What can hang from each mark:
k_409: k_612 k_801
k_742: k_116 k_849
k_612: k_561 k_589 k_851
k_561: k_111 k_335 k_742
k_103: k_111 k_391
k_335: k_561
k_391: k_849 k_851
k_116: k_742
k_851: k_335 k_391 k_742
k_205: k_612
k_558: k_391 k_612
k_111: k_103 k_561 k_851

Each row was made from one small tree. The marks that hang from a mark follow it in brackets, in the order of their numbers. Every link used is in the known rows. Write each row's tree.
In the rows, 128 means zero.
Known rows:
k_612(k_561(k_335)): [134 187 149 147 129 182 115 150 150 142 119 158 146 157 157 142 128 119
 107 138  99 158  84 117 100 143 118 139 143 133 101 130 124 151 130 142
 157 128 110]
k_612(k_561 k_589 k_851): [ 69 148 170 129 180 147 108 150 128  67 104 120 172  93 147 126 166 133
  94 101  76 130 122 157  69 102 118 179 125 109  96 157 130 162 139 133
 134 103 166]
k_205(k_612(k_561 k_851(k_335 k_742))): [134 108 162 126 135  59 125 107 109  88 116  92 146  86 112 146 118 164
 201 100 118 138 204 122 172 106 154 154 125 107 167 156 133 100 155  90
 112 136 182]
k_111(k_103(k_391) k_851(k_742)): [122 116  97  80 123  61  93 117  90 128 166 116 149  89 104 117 160 134
 153 175 133 112 148 151 125 157 204  99 117 101 118 101 105  98 112 124
 139 151 160]
k_391(k_851(k_742(k_116 k_849))): [ 88  59  85  99 126 103 210  92 123 150 112 159 134 129 125 101 126 131
 183 125 139  88 139 129 168  99 133 149 129  79 143  77 112 117 118 181
 184 105 165]
k_103(k_391(k_851)): [150 126 136 110  73 113 130 118 139 151 184 135 103 129 178 138 125 119
  83  98 111 148 128 117  86 177 160 135 119 103 132 108 103 146 117 141
 138 127 111]
k_409(k_612(k_561 k_589 k_851(k_335))): [ 76 105 153 153 153 134 126 127 120  74  96  96 135  68 140 117 146 150
 144 114  98 125 147 157  85 109 147 185 135 153  92 136 163 108 177 106
  96 101 155]
k_561(k_111 k_335 k_742(k_849)): [111 154  93 177 123 160 118 158 214 185  83 151 104 193  88 129  91 131
  93 134 112 118  86 112 161 161  96  49 109 104 106  89  86  98  87 122
 152 144  95]
k_205(k_612(k_851(k_742))): [ 96  93 168 129 107  50 104  66  92 106 143 122 142 123 126 138 133 143
 167  86 122 126 180 130 157 121 147 123 103  99 148 148  88 123 108  99
 145 152 167]
k_391(k_849 k_851(k_335(k_561) k_742)): [188 105 154 105  36  92 166  89 109 110 148 114 101  85  98 110  92 181
 178 159 148 105 210 111 180  89 127 168 167 148 228 146 171 128 174 127
 110 117 153]
k_409(k_612 k_801): [ 88  94 140 150  91 147 156  52 111 150 119 126 108 131 155 140 153 107
 175 136 111 153  79  92 100 132 125 127 159 185  47  78 112 166 124 106
 161  98  65]
k_111(k_561 k_851(k_742)): [ 97 117 121 112 123 100 122  93  64  94 112 144 184 121 116 129 138 120
 154 185 115  97 138 140 150  83 136 126 134 114 153 167 142 157 151 137
 123 106 156]
k_205(k_612(k_561)): [136 158 189 140 148 142 121 138 117 124 124 148 148 162 167 140 146 110
 155  81 118 169 103 104 118 125 124 160 136 138 112 139  97 153 128 106
 145 130 111]
k_335(k_561(k_111(k_851) k_742(k_116))): [116 116 108 132 157 148 151 140 134 128  87 176  98 150 104 117 147  75
 132 139 143  94 118 134 178 145 100  66 127 154 152 109 156 126  84 119
 127  77 141]
k_111(k_561(k_742(k_116)) k_851(k_335)): [102  93  61 124 184 149 174 152 120 137  72 153 141 118  85 125 138 110
 143 182 150 109 140 152 172  92 120  66 142 145 160 169 181  83 140 131
 101  86 159]
k_558(k_391): [140 157  87 141 135 165  96 104 120 160 181 149 125 166 147 124 161 103
  74 125 128 146 113  99  96 152 127 128 137 118 103 121 127 153 145 159
 157 161 101]
k_111(k_103(k_391) k_561(k_335) k_851): [129 137 101  91 106 127  83 173 128 132 137 142 143 119 152 141 145 122
  87 188 119 142 107 164  92 165 185  79  87 119 130 146 134  98 137 133
 106 131 143]
k_558(k_391(k_851(k_742)) k_612): [142 100  85  93 102 104 121  69 116 164 169  83  87 146 182 125 119  85
  88 149 149 122 153 107 146 168 147 173 107  98 160 103 123 138 163 149
 148 127 133]
k_205(k_612(k_561(k_111))): [139 149 199 159 125 139 106 165 152 119 114 133 124 162 148 125 130  93
 146  80 105 154 108  96 148 151 116 150 116 142 115 125  82 142 108  82
 119 129  95]
k_111(k_561(k_742(k_116))): [ 93 115 103 129 175 164 179 156 109 156  84 173 149 181 134 112 123  94
 126 143 154 133  86 148 146  91  73  96 148 140 134 162 154 141  96 151
 135 104 141]
k_335(k_561(k_111(k_103) k_742(k_849))): [139 149 109 118 144 121 121 166 163 144 106 176 116 190  91  99 114 151
 128 137 157 109  72 126 176 123  78  84 142 132 131  79 109 111 111 131
 134 136 127]
k_103(k_111 k_391(k_849)): [173 155 131 149 110 144 146 131 110 153 183 121 109 119 138 144 108 136
 109  89 155 150 133 115  76 127 141 132 119 148 106 134 126 157 113 135
  71 144  69]
k_851(k_391 k_742(k_849)): [161 109  82 131 134 120 147  78 115 104 138 135 143 125 101 139 122 156
 169 118 141  77 139 125 127 108 123 132 147  77 129  99 115 116 146 187
 173 151 109]
k_391(k_849 k_851(k_335(k_561(k_111)))): [187 120 169 138  28 136 139 134 172 111 146 127  63  99  98 105  99 155
 128 130 123 115 185  95 175 127 108 142 140 176 208 135 154 118 157 104
  77 104 112]
k_335(k_561(k_742(k_116 k_849))): [130 122  82 139 189 161 204 119 119 142  81 205 117 186 129 117 120 127
 164 102 172 130  83 126 138  90  65 107 151 122 137  92 168 132 106 180
 169  99 136]
k_851(k_391 k_742): [169 120 117 128 115 112 122  83  99 105 163 123 142 121 111 140 129 134
 150 129 142  88 147 127 123 129 134 130 158 106 136 127 117 136 128 161
 165 162 113]
k_103(k_111(k_851) k_391): [155 145  97 117 145 112 122 112  98 145 182 142 132 113 152 177 139 116
  95 110 144 130 116 117  82 155 182 104 102 119  94 116 127 154 126 134
  83 124  91]
k_561(k_111(k_103(k_391)) k_335 k_742): [145 155 110 130  94 121  74 210 199 202 139 113  88 163 108 120  99 119
  66 153 125 141  90 142 136 218 149  34  96 117 104  96  82  77  59  91
 130 173 113]
k_612(k_561 k_851(k_742)): [103 144 156 121 146  97 128 102  95  86 124 120 169 111 126 132 135 134
 147 129 100 115 159 140 134 102 120 156 146 100 134 143 124 155 131 134
 139 110 180]
k_558(k_391(k_849) k_612): [137 150  95 165 136 200 113  95 136 150 159  97  73 151 144 109 141  86
  79 130 150 162 147 106  90 144 106 156 103 171 125 133 134 133 158 155
 116 135  83]
k_851(k_742): [116 134 128 137 113  98 127  84  85 133 153 145 158 144 113 117 122 140
 161 134 129 120 122 118 139 109 127 145 155 120 118 122 114 160 113 136
 167 155 124]
k_205(k_612(k_561(k_742))): [136 169 174 131 173 140 125 163 135 151  98 135 145 180 141 139 129 103
 140 106 135 164  95 115 145 130 108 109 148 125 124 142  89 138 103  91
 145 126 121]
k_851(k_335(k_561(k_111)) k_742(k_116)): [166  79 114 148 108  99 176 108 103 106 119 153 101 116  95 102  92 141
 212 113 155 110 160 105 201 113 105 156 146 148 172 112 202 117 120 115
 113 131 137]
k_116(k_742(k_849)): [113 136  80 159 143 100 145 115 102 143 135 166 164 153 126 108 119 127
 149  96 112 138 102  95 145  80  75 143 119  93  84  68 106 141 122 161
 197 174 107]
k_851(k_335 k_742): [139 124 103 142 109  90 130  85  99 130 157 130 143 113  83 122 105 170
 182 137 134 122 152 102 158 106 139 141 163 128 134 130 144 120 147 123
 142 168 124]
k_205(k_612(k_561 k_589 k_851)): [ 75 124 207 130 175 122  99 148 124  69  94 112 163 102 162 135 166 127
 120  69  86 153 140 147  90 112 137 175  95 104 115 160 103 145 127  99
 129 113 166]
k_103(k_111): [138 157 121 130 142 127 131 108 103 157 183 172 153 158 147 154 124 139
 104  96 152 128  77 104 110 107 121 134 140 146  84 124 117 178 125 144
 110 145  83]
k_103(k_111(k_561(k_335)) k_391(k_849)): [177 153 138 144  87 161 146 164 118 156 141 119 123 133 164 160  75 140
  81 129 149 159 121 134  84 125 129 121  98 142 139 178 160 152 133 137
  41 136  81]
k_561(k_742(k_116)): [ 93 125  94 140 176 159 166 139 133 173 111 172 130 173 112 109 139  96
 132 123 150 127  89 138 137 121  93  80 150 141 104 121 122 126  72 146
 171 126 129]
k_111(k_103(k_391(k_849)) k_561(k_335)): [146 146 138 121  75 160 108 190 141 144 139 120 122 128 136 110 117 145
  98 172 130 163 123 164  86 137 144 105 104 150 144 167 133 102 122 138
  92 153 125]
k_335(k_561): [160 161 149 138 113 139 124  93  90 108 161 193 135 168 161 131 132 134
 130  98 137 151  93 104 101 113  91 155 159 155 135 129 156 184 137 149
 146 130 106]
k_561(k_111 k_335 k_742(k_116)): [ 94 123 102 166 130 173 142 173 191 191  89 156  92 178 101 116 111  88
  99 136 125 118  91 134 167 174 103  46 110 139 109 109 109 100  46 113
 154 134 112]

Which tree is each row?
[131 124 141 146 119  85 124 133 140  82 114  92 132  78  76 121 103 151
 160 130  94 105 193 122 185 124 128 143 130 115 154 136 144 108 144  93
  92 121 167] : k_612(k_561(k_111) k_851(k_335 k_742))
[140 139 127 128 100 111  83 174 151 146 181 132 106 141 124 101 130 122
 102 112 120 144 101 130 111 185 153 106 106 133  89  89  86 107  88 111
 115 171  98] : k_561(k_111(k_103(k_391)))
[116  66 169 113 137  74  90  90 106  54 125  74 149  71 130 148 152 144
 146  79 117  81 192 164 119 127 163 144  93  69 150 159 102 107 122 116
 143 155 171] : k_205(k_612(k_589 k_851(k_391 k_742)))
[186 149 148 116  86 106  94 159 123 117 177 155  94 146 152 108 124 129
 116 100 138 153  98 122 110 175 132 130 116 146 127  92 134 132 108 118
 104 153 109] : k_335(k_561(k_111(k_103(k_391))))
[ 96  70 136 111  83 129 196 106 120 147 123 123 116  99 101  85 138 113
 174 153 135  93 180 143 170  97 132 145 138 132 172 130 115 126 103 155
 155 106 165] : k_391(k_849 k_851(k_742(k_116)))
[119 162 121 138 121 162 118 159 143 172  93 155 149 193 142 144  95 123
  80 169 128 142  76 135 135 125  91  73 140 128 139 172 134 142 117 130
 135 130 121] : k_111(k_561(k_335 k_742))
[143 121 129  66  77  93 107 151 144 160 200 132 113 125 161 116 148 134
  89 128 126 140 113 142  97 174 180 121 117 112 124  93  82 113 118 140
 141 146 134] : k_111(k_103(k_391(k_851)))
[ 66 114 166 127 172 170 160 135 137 147  32  72 140 121 150 132 152  95
 156 167 104 148  59 126 101 115 112 144 172 152  41  97 127 170 118  82
 156  70 103] : k_409(k_612(k_561(k_742) k_589) k_801)
[149 150  76 135 183 156 112 113 140 107 137  80  87 107 159 145 134 107
  81 113 130 164 175 112  99 151 120 172 104 136 137 140 181 103 208 143
  90 106 140] : k_558(k_391 k_612(k_561 k_851(k_335)))
[176 128 129  92  86  94 147 123 122 171 202 133 115 122 189 166 107 127
  76  87 144 134 114 109  95 164 168 138 111 103 120 106 106 162 126 138
  91 128  93] : k_103(k_111 k_391(k_851))
[198 121 121 111  69 116 163 139 147 166 192  90  83  77 123 150  87 163
 104 109 155 132 181 108 113 137 174 135 121 138 160 135 141 112 153 122
  46 133  92] : k_103(k_111 k_391(k_849 k_851(k_335)))
[ 96 135  92 149 150 172 153 149 163 196 100 171 116 174 122 127 127 101
 107 142 142 132  83 141 136 149 109  59 129 133 109 122 125 105  65 146
 179 131 129] : k_561(k_335 k_742(k_116))
[ 69 119 154 125 191 108 122 106 101  61  80  70 155  89 161 122 121 122
 130 116 103 132 146 158 106 101 117 223  98 110 122 143 139 150 146 127
 127  93 177] : k_558(k_612(k_561 k_589 k_851(k_742)))
[101 136 106 161 164 203 103 121 135 126 127  72  89 123 146  99 153  94
  71 127 130 153 136 127  65 130 113 188  94 149 109 140 147 138 157 144
 117 137  95] : k_558(k_391(k_849) k_612(k_589))
[ 78 111 165 128 227 161 162 197 134 138  43 124 152 147 146 113 155  87
 158  95 136 154  91 152 129 109 113 146 124 109 107 139 119 126  81 101
 158 112 154] : k_205(k_612(k_561(k_742(k_116)) k_589))
[113 126  94 118 119 108  76 154 165 125 158 133 125  92  48 106 167 146
 131 173 118  95 141 127 171 149 173  76 123 165 113 108 109  65 138  98
 104 146 125] : k_561(k_111(k_103 k_851(k_335)))
[238 119 133 134  80 134 149  86  96  69 152 101 101  73  77 133 102 178
 196 141 170  89 213 119 146  94 116 149 174 150 210 162 199 109 177 150
 104 141 120] : k_851(k_335(k_561) k_391(k_849) k_742)
[100 121 167 137 123 168 170  88 116 136  88 113 128 127 168 146 156  94
 184 146 103 163  75  97  95 124 117 161 175 184  48  84 128 177 138 105
 153  72  79] : k_409(k_612(k_561) k_801)
[ 41  88 183 128 149 151 147  97 124  85  59  75 140  67 166 140 172 111
 148 129  70 144 113 137  69 112 130 177 133 151  50 108 133 168 140  95
 139  55 139] : k_409(k_612(k_561 k_589 k_851) k_801)
[195 113 111 147  94 138 138  97 124  97 155  82 116  66  50 125 115 169
 185 154 151  82 212 126 146 103 140 127 165 140 172 158 150  85 161 142
 118 163 110] : k_851(k_335 k_391(k_849) k_742)
[119  55  95  99  97  87 189 101 120 154 139 132 117  92 101 110 117 142
 187 141 141  96 175 122 186 111 155 144 148 117 169 112 147  99 133 142
 154 124 165] : k_391(k_851(k_335 k_742(k_116)))
[118 166 127 168  98 155  94 163 196 189 110 139 101 184 103 130  97 111
  72 148 109 124  86 118 162 181 105  43 121 136 112 119  88 119  68 100
 146 149  95] : k_561(k_111 k_335 k_742)
[153 161 104 140 159 142 156 106 124 135 104 189 128 196 127 132 109 150
 136 111 158 136  82 109 129 101  68 108 160 120 138 101 146 153 131 161
 159 114 118] : k_335(k_561(k_742(k_849)))
[ 77 116  92 138 182 150  84  97 130 103 138  87 104 117 177 126 160  98
  35  97 112 145 143 141  65 153 129 174  68 108 101 135 145 134 161 149
 123 126 142] : k_558(k_391 k_612(k_589 k_851))
[ 91 135 114  87 142 124  91 146 102 108 137 170 180 131 121 117 180 124
 112 188 125 111  96 159 128  98 142 100 130 148 124 156 120 127 152 144
 120 119 151] : k_111(k_103 k_561 k_851)
[171 123 135 143  96 148 131  94 111  99 149  97 125  97  81 120 132 138
 161 144 141  81 184 139 126 110 126 126 158 131 152 148 121 123 130 159
 141 154 110] : k_851(k_391(k_849) k_742)
[112 153 128 105 102 143  91 169 132 147 137 168 166 168 147 119 131 147
  94 178 125 142  69 147 119 116 126 111 122 146 118 153 120 124 135 145
 135 154 134] : k_111(k_103 k_561(k_335))
[ 99 151 187 125 198 143 115 185 139 127  67 109 161 153 145 128 142 110
 128 104 121 157  87 134 118 117 119 147 134 104 103 149  97 148 105  84
 147 129 132] : k_205(k_612(k_561(k_742) k_589))
[120 147 141 108 206 161 109 172 157  70  86  80 154  90 126 147 155 118
  68 120 106  89 140 175  87 129 111 115 139  84 122 165 129 123 127 144
 137 102 168] : k_612(k_561(k_742) k_589 k_851(k_391))
[168 109 102 164 121 161 125  80 163  72 148  63  60  58  99 146 120 147
 116 104 146 112 222 142  99 131 112 132  99 180 170 162 154  57 178 154
  76 120 114] : k_558(k_612(k_851(k_335 k_391(k_849))))
[ 73 136 191 119 198 121 101 171 142  98  66  96 160 124 139 140 152 120
 106  90 103 145 128 160 121 114 119 127 108  93 121 166  99 131 108  85
 133 111 178] : k_205(k_612(k_561(k_742) k_589 k_851))
[ 89 123 113 109  89  86  63 143 158 143 133 125 139 113  65 112 148 129
 132 213 105  73 133 150 191 169 182  66  99 120 118 102  84  83  97 101
 147 154 152] : k_561(k_111(k_103 k_851(k_742)) k_335)
[ 72 135 165 123 144 116 107 141 126  86  80  92 180  86 133 133 130 149
 114 143  73 113 149 163 112 115 144 169 112  73 123 156 138 142 129 121
 150 123 192] : k_612(k_561(k_335) k_589 k_851(k_742))
[159 117 100  74 116  60 107 100  79  92 155 149 148  85  71 118 147 180
 194 193 157  96 161 132 178 101 168 123 158 144 172 122 170  97 173 123
 126 136 174] : k_111(k_103 k_851(k_335(k_561) k_742))
[133 162 149 169 154 171 122 143 156 114 110 112 100 159 165 121 104  79
 110 101 113 160  87 103 125 154  86 180 111 174  98 106 114 150 127 117
 105 102  79] : k_558(k_612(k_561(k_111)))
[173 141 131 122  92 106  97 151 141 111 166 163 103 129  93 100 121 168
 145 128 143 127 114 107 165 131 117 129 148 176 142 112 153 107 145 107
  98 157 116] : k_851(k_335(k_561(k_111(k_103))))
[175 155 110 112 154 115 149 164  97 171 136 132 145 172 170 165  71 122
  76 118 172 151  84 128 110 120 110  99 129 111 128 162 152 167 115 124
  59 133  95] : k_103(k_111(k_561(k_742)) k_391)
[133  85  82 107  94  74 168  84 142 143 136 127 128 106  89 118  97 185
 178 140 128  98 167 103 180 102 150 147 150  82 163  91 123 100 173 152
 153 136 145] : k_391(k_851(k_335 k_742(k_849)))
[199 106 111  87  84  84 161 148 116 153 174 119 123 105 185 168  73 156
  91 112 152 143 139 109 123 128 162 152 119 110 166 155 171 142 181 128
  32 120 102] : k_103(k_111(k_561) k_391(k_851(k_335)))
[117 150 188 140 122 132  97 136 152 115 111 134 135 135 168 164 138 126
 115  89  97 162 140 132 113 155 142 118  90 117 133 154  99 119 123 109
 139 121 153] : k_205(k_612(k_561(k_335) k_851))
